Each row was made from one small tree. Brackets hold a mark, then the marks that hang from it, in alphabetical order. Every link used is in the known rows. Write each row's tree.
Known rows:
{G U}: [-2.00  2.09  0.59 -1.47  0.23 -0.37  0.19 -1.15 -1.69  1.01  2.43 -0.19
  0.12 -0.03  0.00  0.01  2.64  0.44]
{T R {U {M K}}}: [-1.58  1.70 -0.29 -0.15 -3.03 -2.23  2.66  0.36  2.07  1.08  0.24 -4.01
  0.29  0.09  3.01  1.79 -1.06  1.69]
{G R {T {U {M K}}}}: [-1.44  6.23  0.13 -1.62 -0.69 -2.41 -0.62 -3.23 -0.77  2.18  0.60 -0.16
 -0.40  1.24  1.19  2.01  0.75  2.90]
{U {M {K {G T} R}}}: [-3.10  2.54  0.69 -0.36 -2.41 -2.41  1.94 -2.00 -3.92  0.27  0.16  3.79
  2.07  3.11 -0.91  3.27 -1.87  2.26]
{G R T {U M}}: [-2.03  6.72 -0.39 -3.08  1.82 -0.12 -2.42 -2.75 -1.45  0.25  2.53  0.82
  0.29  2.04  0.35 -0.39  2.44  2.33]
{K {G T} R U}: [-3.65  1.24  2.50 -0.36  1.45 -0.33  1.91 -0.73 -6.19 -0.61  1.73  4.81
 -2.34  2.25 -2.25  3.03  1.34  1.05]
{M R T}: [-3.22  3.01 -0.96  2.59 -1.17 -1.09 -1.55 -1.83 -0.29  2.41  1.15 -1.88
  0.58 -1.06  1.87  0.20  1.72  2.56]
{T R}: [-1.86  1.40  1.23  0.01 -0.56 -0.50  2.05  0.76  1.61  0.43  1.19 -2.55
 -0.25 -0.60  1.92  1.97  0.07  1.31]
{M G R}: [-0.75  1.84 -0.20  2.13 -2.66 -1.70  1.90 -1.89  0.81  1.56  1.43 -0.97
  1.78 -1.70  0.20  1.02  0.25  4.52]
{T R {U {M G}}}: [-1.24  1.74 -0.07  0.58 -3.28 -0.57  3.68  1.03  3.29  0.53  2.25 -4.37
  0.56 -0.14  0.52  0.61 -0.28  2.57]
{U {M T} R}: [-3.57  3.22 -1.60 -0.78 -2.81 -0.57  1.06  2.22  1.32  0.41  1.88 -2.55
  2.00  1.23  2.77  0.02 -0.57  1.81]
{U {M {K G} T} R}: [-3.39  1.70  0.02 -1.17 -6.00 -3.44  1.19  0.48  0.62  1.12  0.27 -0.61
  2.77  2.23  0.35  1.25 -2.49  2.56]
{K R}: [-2.12  1.65 -0.11  1.05 -0.32 -0.45  3.45  0.28 -3.14 -0.18  0.93  1.93
  0.91  0.08  1.78  3.03  0.54  1.48]
{M {G T}}: [-2.08  2.74  2.53 -0.18 -0.84 -0.39  1.17 -3.04 -0.74  2.58  2.64  0.05
  0.42 -0.04 -2.14  1.44  1.05  2.40]
{U M R}: [-1.86  3.04 -1.37 -2.06 -2.26 -0.81  3.20  3.36  1.75 -1.31  1.75 -1.51
  1.95  1.05  2.64  1.13 -1.36  2.08]
{G T {U R}}: [-4.44  3.40  2.27 -4.04 -0.72  0.19 -0.92 -1.29 -1.33  0.87  3.57 -0.24
 -0.47  0.65  0.51 -0.43  3.38  0.91]
{G R T}: [-1.75  5.94  1.60 -1.47  1.76 -0.63 -1.16 -2.89 -1.27  1.38  1.56  1.27
 -0.91  0.49  0.06  2.16  1.93  2.52]
{K {G T} R {U M}}: [-3.28  2.14  0.30 -0.57  1.30 -0.20  2.31  0.71 -5.17 -1.86  1.64  4.25
 -1.03  3.53 -1.52  2.40 -0.23  1.35]

Write each row's tree:
[-0.02  4.23 -0.11 -1.24 -3.21 -3.80  1.32 -1.20 -0.17  0.72 -0.18  1.06
  0.39  1.82 -1.24  2.56 -0.76  3.07] => {T {U {M {K {G R}}}}}
[-2.40  0.93  3.64  0.08 -3.22 -2.24  1.60 -4.35  0.78  3.37  0.88 -2.06
  0.87 -0.73  0.39  2.33 -0.86  3.55] => {M {G {T R}} K}
[ 0.75  2.51  1.31  0.34 -3.36 -3.83  2.36 -4.08 -0.18  2.62 -0.33  0.63
  2.19 -1.01  0.50  3.01 -1.15  5.37] => {M {G R} K}
[-3.03  4.04 -0.97 -1.08 -1.18 -2.12 -2.45 -4.34 -1.53  1.82  1.13 -0.63
  1.69  0.73  1.96 -0.66  1.01  3.08] => {G T {U {M K R}}}
[-1.49  4.07 -2.70  1.05 -1.23 -0.93  0.91  0.81  1.07  0.20  1.57 -2.36
  0.12 -0.18  1.83  0.24  1.15  2.30] => {T {U {M R}}}
[-2.72  0.37  2.43 -3.61 -5.10 -3.36  1.27 -1.14 -1.10  0.79  1.33  1.12
  1.28  0.96 -0.92  1.03  0.39  1.96] => {M {K {G {U R}}}}
[-1.76  2.50  1.20  0.24 -3.69 -3.26 -1.43 -6.51 -1.72  4.36  0.80 -0.28
  2.10 -0.58  0.14 -0.02  1.64  4.58] => {M {G R U} K T}
[-1.45  3.05  3.33 -1.99  0.57 -3.35 -0.42 -3.90 -3.75  1.45 -0.05  3.74
 -2.23  1.61 -1.97  3.39  0.21  3.26] => {M {K {G R T} U}}
[-2.75  2.84  2.17  0.05 -2.53 -3.34 -1.29 -4.41 -1.59  2.47  0.24  1.65
  0.35  0.46 -1.63  2.22  0.09  3.23] => {M {K {G T}} R}
[-2.47  5.24  2.89 -3.27  0.64 -0.96 -2.93 -4.02 -2.70  1.02  2.66  3.15
 -1.23  2.02 -3.71  0.54  3.52  1.96] => {K {G R T U}}
[-4.03  2.74  2.67 -2.22  0.81  0.57 -1.57 -2.48 -0.53  1.38  3.05 -1.94
 -1.34  0.29  0.52 -0.16  3.21  0.53] => {G {T R} U}
[-2.55  2.03 -0.29  3.40 -3.23 -1.53 -0.30 -3.12  0.35  3.17  1.60 -2.10
  1.77 -1.54  0.35 -0.04  1.03  4.27] => {M G R T}
[-3.64  3.24 -1.88  0.50 -2.43 -1.32 -2.91 -1.49 -0.74  0.74  2.15 -0.56
  1.58  1.79 -1.26 -2.08  1.69  2.25] => {K {G {U {M R T}}}}
[-2.67  1.92  3.24 -0.03 -1.40 -0.24  1.35 -2.39  1.27  2.02  2.49 -2.24
 -0.02 -0.45 -0.57  1.50  0.57  2.75] => {M {G {T R}}}
[-0.85  3.24 -1.49  1.14 -0.31 -1.29  1.01 -1.10 -0.85  0.93  1.22 -0.50
  0.42  0.98  0.67  0.40 -0.41  4.52] => {K {U {M {G R} T}}}
[-2.15 -0.28  1.02  0.43  0.19 -1.05  3.88  1.21 -5.20 -1.46  0.94  4.26
 -1.39  1.56 -1.22  3.30  0.26  1.36] => {K G R U}
[-3.05  2.29  3.48 -0.04 -1.92 -0.02  1.23 -2.35  1.33  2.70  3.16 -3.23
 -1.73 -0.72 -1.21  1.05  2.35  1.97] => {M {G {T R U}}}
[-3.77  0.95  1.69  1.27 -3.47 -2.18  0.02 -2.15  0.74  4.01  0.45 -4.50
 -1.00 -1.02  2.34  1.37  1.30  1.19] => {M K {T R U}}
